What can hang from each mark
naguz: fozuvu kuzozu letofel zupom
kose: fozuvu
rader: fozuvu naguz
zupom: fozuvu naguz
keman: fozuvu kose letofel rader zupom
kuzozu: fozuvu naguz
fozuvu: kuzozu letofel zupom
vosu: naguz rader

Every row comes from one small tree of marks. The marks that hang from a mark follow it in brackets, in alphabetical order. Every link used is in the known rows. Which tree was each row made from?
(in the rows, 128 means zero)
Known rows
rader(fozuvu): [141 112 114 100 179 149 169 165 146 132 140  70 134 148 126 138 127 127
 102 100  80 142 177 113 101 156 120 145 120 134 122 103 150 153 189 109
 149]
kose(fozuvu): [155 136 140  89 151 184 177 122 174 162 141  55 140 120 114 143 108 134
 100  96  68 131 180 115  65 141 144 130 161 168 106  89 159 148 161 119
 147]
rader(naguz(letofel zupom)): [101 157 105 121 204 172 113 112 121 157 112  93 158 112 117 164 120  90
 100 135 134  90 155 169 113 151 155 176 143 136 110 109 145 168 143 129
 105]
rader(naguz): [134 132 109  96 195 177 150 125 141 165 113  66 149 137 111 146 111 127
  91 126  85 119 178 139  90 156 135 134 143 149 115 109 153 157 179 126
 134]
kose(fozuvu(kuzozu letofel zupom)): [146 144 200  90 128 147 148 135 191  78 187  65 124 112 106 146  98 111
 126 128  74 151 220 161  71 184 152 171 105 156 145 118 145 116 141 143
 168]
keman(fozuvu(kuzozu) letofel rader zupom): [171 136 179 205 177 114 174 111 176 121 158 117 139  64 121 203  79  87
 174  80 111 155 162 127  81 151 136 183  93 126 122 139 125 122 151  79
 173]
kose(fozuvu(letofel zupom(naguz))): [127 135 181  98 118 153 149 129 180 127 193  88 123 138 131 143  91 134
 145 139  78 150 179 130  52 170 146 144 138 143 129  94 138 105 101 144
 149]
vosu(naguz(fozuvu kuzozu) rader): [123 108  91  94 162 183 100 122 108 196 128  81 157 170 105 140 118 121
  61 113 139 127 163 144 199 203 103 146 123  93 133 112 114 141 166 141
 171]
kuzozu(fozuvu(zupom(naguz))): [149 109 153 106 147 163 122 110 134 132 169 121 147 143 159 127  59 148
 149 128  95 134 110 101  72 138 118 126 140 115 125 104 117 101 136 143
 158]
keman(rader(fozuvu(kuzozu)) zupom(naguz)): [127  96 104 152 162  87 174 111 172 101 153 108 135 113 129 140 112 117
 160  76  83 156 147  82  95 168  97 137  90 111 132 145 120 110 114  81
 159]
zupom(fozuvu(kuzozu)): [129 138 139 103 176 150 132 104 182 116 163  42 152 131  94 109 106 117
 118 128  91 117 159 129 111 152 125 147 117 115 141 159 170 173 154 130
 146]
naguz(zupom(fozuvu)): [111 140 136 110 166 178 130 110 140 148 157  72 158 121  86 115 103  77
  99 137 104 100 115 131 103 122 140 166 125 108 149 137 163 177 129 111
 120]
fozuvu(kuzozu zupom(naguz(letofel))): [115 129 151 113 150 128  94 106 156  89 186  93 143 131 156 155 106 133
 158 133 133 127 133 132  95 164 128 163 135 111 129 133 142 134 116 156
 150]
zupom(naguz): [131 119 113  99 155 171 140 113 155 154 168  77 147 151 133 147 102 152
 119 114 101 129 122 108  91 157 118 120 160 117 112 107 159 157 133 132
 124]
kose(fozuvu(letofel)): [149 150 156  87 136 163 176 135 185 152 165  57 127 124 112 154 104 136
 109 115  68 141 209 146  78 182 158 150 141 155 109  95 163 143 150 130
 132]
vosu(rader): [160 119 130  96 144 179 145 122 144 136 158  76 144 171 125 131  93 131
  85 102  76 140 153 152 100 160 111 152 161 129 121 108 123 139 165 112
 157]
vosu(naguz(zupom)): [138 121 111  83 180 188 120 121 107 154 129  93 172 117  98 164 109 108
  79 161 121 129 147 137 111 136 122 150 129 118 142 104 143 156 156 117
 116]
zupom(fozuvu naguz(letofel)): [ 94 144 125 125 163 132 111  89 165 168 165  69 144 157 144 127 118 145
 155 144 120  97 113 111 102 143 141 145 164  90 111 135 163 166 101 148
 115]
kuzozu(fozuvu): [169 124 129  97 166 174 150 121 140 154 143  95 155 132 141 137  69 148
 114 107  87 125 141 118  99 150 130 133 145 129 106 107 147 139 186 127
 140]
rader(fozuvu(letofel zupom) naguz(kuzozu)): [104 134 125 110 178 135 145 190 124 128 127  93 111 135 111 118 120  93
 109 122 110 137 232 160 150 200 149 163  82 141 132 118 122 122 174 125
 173]
vosu(naguz(kuzozu) rader): [157 122  88  82 161 183 123 123 114 174 125  82 156 158 115 120  98 132
  69 121 122 137 178 147 167 177 105 128 149 127 120 109 104 136 173 114
 163]
kose(fozuvu(kuzozu letofel zupom(naguz))): [128 136 184 104 134 146 141 115 200  88 200  74 128 122 116 146  96 125
 155 134  88 155 192 146  69 194 136 143 108 141 140 117 138 109  98 158
 157]
kose(fozuvu(kuzozu letofel)): [148 154 161  96 155 155 169 125 206 110 172  45 132 113 100 155 109 127
 119 109  79 148 221 162  91 204 146 153 110 156 120 120 170 150 146 143
 139]
naguz(fozuvu letofel zupom): [ 83 133 122 117 158 168  94 120 117 164 154  93 156 130 118 188 130  88
  91 106 151  92 113 151 143 173 148 200 130  83 125 113 172 179 137 146
 112]
keman(kose zupom(fozuvu(letofel))): [106 138 169 102 123  72 143 118 160 152 152 103 109 117 124 119 102 131
 163 142  22 128 108 113  92 124 176 190 106 117 116 170 148 162 128 105
 149]
rader(fozuvu(zupom(naguz(kuzozu letofel)))): [ 95 125 109 123 152 123 120 157 125 130 157 108 121 145 162 127 125 120
 143 101 153 124 155 109 153 171 135 150 132 117 113 114 122 134 129 135
 169]
fozuvu(zupom): [147 114 165  78 129 167 125 141 126 119 168  87 138 134 130 138  90 119
 102 127  82 137 147 115  69 124 139 158 148 135 138 110 143 130 172 118
 169]
keman(fozuvu(letofel) rader): [154 155 155 163 132 146 171 119 153 149 171 104 124 130 124 194  81  84
 137 104 101 148 193 147 100 178 150 173 119 116 129 114 148 108 150  88
 125]
fozuvu(kuzozu): [151 130 129  92 171 165 143 120 166 107 161  55 149 124 107 147 107 128
 101 103  98 136 164 136 110 171 126 144 126 135 128 133 168 171 177 132
 143]
kuzozu(naguz): [163 107 109  88 162 166 141 113 122 161 149  61 155 139  95 143  98 144
  86 154  88 140 160 154 109 156 138 134 149 120 136  92 125 155 183 106
 154]
kuzozu(fozuvu(letofel zupom(naguz))): [141 121 170 109 129 147 121 123 146 117 191 130 134 150 156 137  56 148
 159 147 102 143 137 133  87 175 130 150 122 103 126 108 125  95 125 155
 141]
fozuvu(zupom(naguz(letofel))): [111 126 148 107 133 142 100 113 137 131 178 104 136 150 167 155 102 142
 146 136 123 122 119 114  81 140 142 160 170 110 115 114 139 128 117 144
 145]
rader(naguz(fozuvu(kuzozu letofel) zupom)): [ 75 143 126 125 204 170 112 122 148 125 149  77 152 119  67 180 131  65
  93 131 135 114 178 203 157 241 134 193  51  93 151 141 164 169 133 165
 110]
vosu(naguz(letofel)): [135 131 112  85 178 145 106 115 125 168 124  78 157 137 143 171 123 160
 108 163 126 119 169 128 114 150 139 154 165 117 109 105 149 153 174 136
 124]
keman(kose rader(fozuvu(kuzozu)) zupom): [126 106 138 135 148  65 186 130 152  93 126 114 117  89 135 134 117 113
 155  75  25 161 138  82  99 133 132 164  73 141 124 170 110 118 160  56
 177]

Write each row's tree
[157 141 144 163 117 100 173 107 153 154 156 122 117 107 131 197  79  81
 158  96  81 153 170 131  83 160 153 188 110 114 125 115 136 105 127  77
 149] => keman(fozuvu(letofel) rader zupom)
[ 82 127 110 130 170 135  94  95 168 140 175  68 148 152 141 184 137 141
 137 102 155 110 122 135 149 212 123 159 119  75 118 138 168 171 117 180
 124] => zupom(naguz(fozuvu(kuzozu) letofel))
[117 137 162 107 134 151 130 106 165 142 167  89 132 130 161 149 108 140
 155 126 106 122 151 111  54 134 148 146 172 147 112  92 131 113  99 142
 154] => kose(fozuvu(zupom(naguz(letofel))))
[ 94 104 111 137 159 131 144  98 126 188 109 103 139 113 109 164 117 100
 104  93  81 115 140 102  97 161 140 170 112 107 130 130 135 116 146  92
 157] => keman(rader(naguz(fozuvu)) zupom)
[ 89 135  94 110 149 200 116 135 111 181 149  85 154 119  88 155 116  67
  62  74 162 102 114 137 193 184 146 167 107  96 127 123 168 184 146 138
 134] => naguz(fozuvu kuzozu zupom)
[147 103 164 168 170 104 191 165 147 129 149 123 132  94 132 151 104 126
 143  85  76 153 163  91  74 137 132 181 111 125 110 125 118 114 171  57
 167] => keman(letofel rader(fozuvu) zupom)
[107 141 191 177 199 175 169 135 123 144 127 133 148  77 106 156  91  93
 121 128  74 122 127 135  95 117 168 181 106 153 108 146 109 126 161  68
 116] => keman(kose letofel rader(naguz(zupom)))
[143 134 123 107 180 183 125 130 109 159 112 111 147 109 127 105  64 114
 109 112 115 112 170 129 133 153 146 135 121 151 117 116 108 113 182 130
 184] => rader(naguz(kuzozu(fozuvu(zupom))))
[103 142 141 114 147 139 134 110 181 154 188  72 132 163 117 123 103 139
 147 156  96 119 138 133 101 175 136 147 128  87 129 139 165 156 101 148
 109] => zupom(fozuvu(letofel) naguz)
[153 109 117 116 188 147 158 145 166  79 150  68 138 162 113 123 122 115
 105  85  81 158 198 158 125 195  83 154  92 132 140 126 106 138 170 117
 173] => vosu(rader(fozuvu(kuzozu)))
[154 130 144  93 133 176 124 140 114 146 151 108 142 114 141 110  54 122
 110  97 119 125 145 115 134 145 145 142 135 137 117 117 124 119 181 127
 186] => naguz(kuzozu(fozuvu(zupom)))
[152 113 120 108 190 111 158 150 159  94 162  61 134 142  85 146 128 126
 117 155  97 165 230 192 145 227 127 160  65 109 158 112 115 148 176 120
 153] => rader(fozuvu(kuzozu(naguz) letofel))
[ 74 142  80 124 148 153  95 112 138 198 159  83 139 153 148 165 128 135
 115  80 178  96 114 118 196 207 148 144 149  79  94 121 165 174 121 170
 127] => zupom(naguz(fozuvu kuzozu letofel))
[143 104  96 117 210 150 152 136 127  92 143  72 163 113  67 143 128  81
  95 142 116 149 181 178 140 184 111 156  67 114 171 110 105 163 160 104
 150] => rader(fozuvu(kuzozu(naguz(zupom))))
[ 88 121 126  93 150 144  63 135  92 182 133  98 145 133 137 166 133 120
  92 140 174 113 159 123 182 171 148 177 131  88 134 119 135 136 166 156
 174] => vosu(naguz(fozuvu(zupom) kuzozu letofel))
[121 124 168  97 118 145 121 135 151 114 203 104 122 157 136 150  88 134
 138 150  97 149 142 134  82 174 139 159 133 110 136 111 144 119 117 147
 139] => fozuvu(letofel zupom(naguz))
[ 83 157  65 135 222 158 134 155 112 157  91  95 144 106 114 137 142  71
  99  99 166  94 186 163 183 182 152 163 102 138 105 112 127 170 152 117
 128] => rader(fozuvu naguz(kuzozu letofel zupom))
[ 91 129 155  94 107 157 103 160 122 151 183  92 121 143 117 153 106  94
  89 107 133 127 159 145 174 209 162 186 101  92 138 127 162 140 158 152
 171] => naguz(fozuvu(letofel zupom) kuzozu)
[169 132 167 173 184 131 164 133 154 167 150 110 139  88 134 200  88 107
 166  95 106 142 140 124  71 135 144 174 119 134 104  98 134 162 157 105
 170] => keman(fozuvu letofel zupom)
[111  97 148 102 139 131  79 115  97 159 161  87 145 147 123 168 122 122
 101 166 130 119 145 159 127 162 156 194 132  77 155  98 117 134 163 137
 181] => kuzozu(naguz(fozuvu(zupom) letofel))
[115 140 120 123 173 145 100  85 115 161 147  75 166 120  87 129 113  93
 111 186 137  92 128 176 126 136 160 182 135  85 150 120 126 175 122 110
 124] => kuzozu(naguz(letofel zupom(fozuvu)))
[ 94 158 133 122 168 154 108 103 140 149 150  80 155 122 115 131 113  85
 118 143 131  82 119 144 114 126 157 192 139  99 130 138 165 181 119 123
 108] => naguz(letofel zupom(fozuvu))
[ 87 161  95 130 156 142 109  97 159 187 156  66 140 145 138 109 111 134
 143 114 157  90 121 114 164 160 153 132 160  96  98 144 160 178 105 146
 126] => zupom(fozuvu naguz(kuzozu letofel))
[101 159 108 109 160 188 127 118 133 164 147  69 156 108  81  98  95  66
  86 107 138  91 120 133 164 137 150 156 122 113 134 144 163 186 128 114
 131] => naguz(kuzozu zupom(fozuvu))
[122 116  97 120 201 143 116 139 104 124 115 111 160 158 129 154 137  99
  98 149 128 132 178 170 141 167  96 185 116 108 135  97  85 127 140 112
 136] => vosu(naguz(letofel zupom) rader(fozuvu))
[124 149  86 108 168 177  92 114  95 162 120 110 167 137 121 144 105  99
  77 131 170 114 156 178 191 177 125 168 148 114 119 113 100 146 131 125
 137] => vosu(naguz(kuzozu letofel zupom) rader)
[ 91 166 138 126 214 158 123 109 170 110 146  64 155 112  62 123 111  59
 115 165 116 102 181 197 128 193 143 179  63 108 158 163 159 171 116 141
 107] => rader(naguz(zupom(fozuvu(kuzozu letofel))))
[132 140 111 117 188 158 119 108 138 154 115  83 145 163 138 143 113 131
 102 125  98 111 186 178 111 175 124 165 163 139 106 108 107 137 155 129
 140] => vosu(rader(naguz(letofel)))
[ 91 172  78 121 193 183 112 121 113 177 102  93 157  99 112 146 118  79
  89 107 169  82 159 169 171 171 165 163 139 139 100 118 148 177 141 132
 116] => rader(naguz(kuzozu letofel zupom))
[133 134 179 169 109 138 144 111 148 126 197 131 117 140 141 189  68  85
 173 125 107 157 161 131  73 162 139 167 113 101 147 112 118  67 102 107
 145] => keman(fozuvu(letofel zupom(naguz)) rader)
[ 91 128 108 126 186 160 101 108 130 176 121  82 146 179 131 156 134 118
  92 115 118 100 170 176 138 200 125 181 138 102 118 112 116 143 152 151
 145] => vosu(rader(naguz(fozuvu letofel)))
[173 124 125  95 174 164 162  91 172 136 147  32 156 106  74 137 106 134
 101 138  81 149 210 160  97 176 137 118 126 154 143  96 118 149 164 119
 174] => kose(fozuvu(kuzozu(naguz)))
[143 144 140 105 138 151 102 131 112 146 145 120 136 115 170 125  69 130
 127 102 142 108 145 127 146 148 159 165 150 128 101 118 125 124 173 136
 176] => naguz(kuzozu(fozuvu(zupom)) letofel)
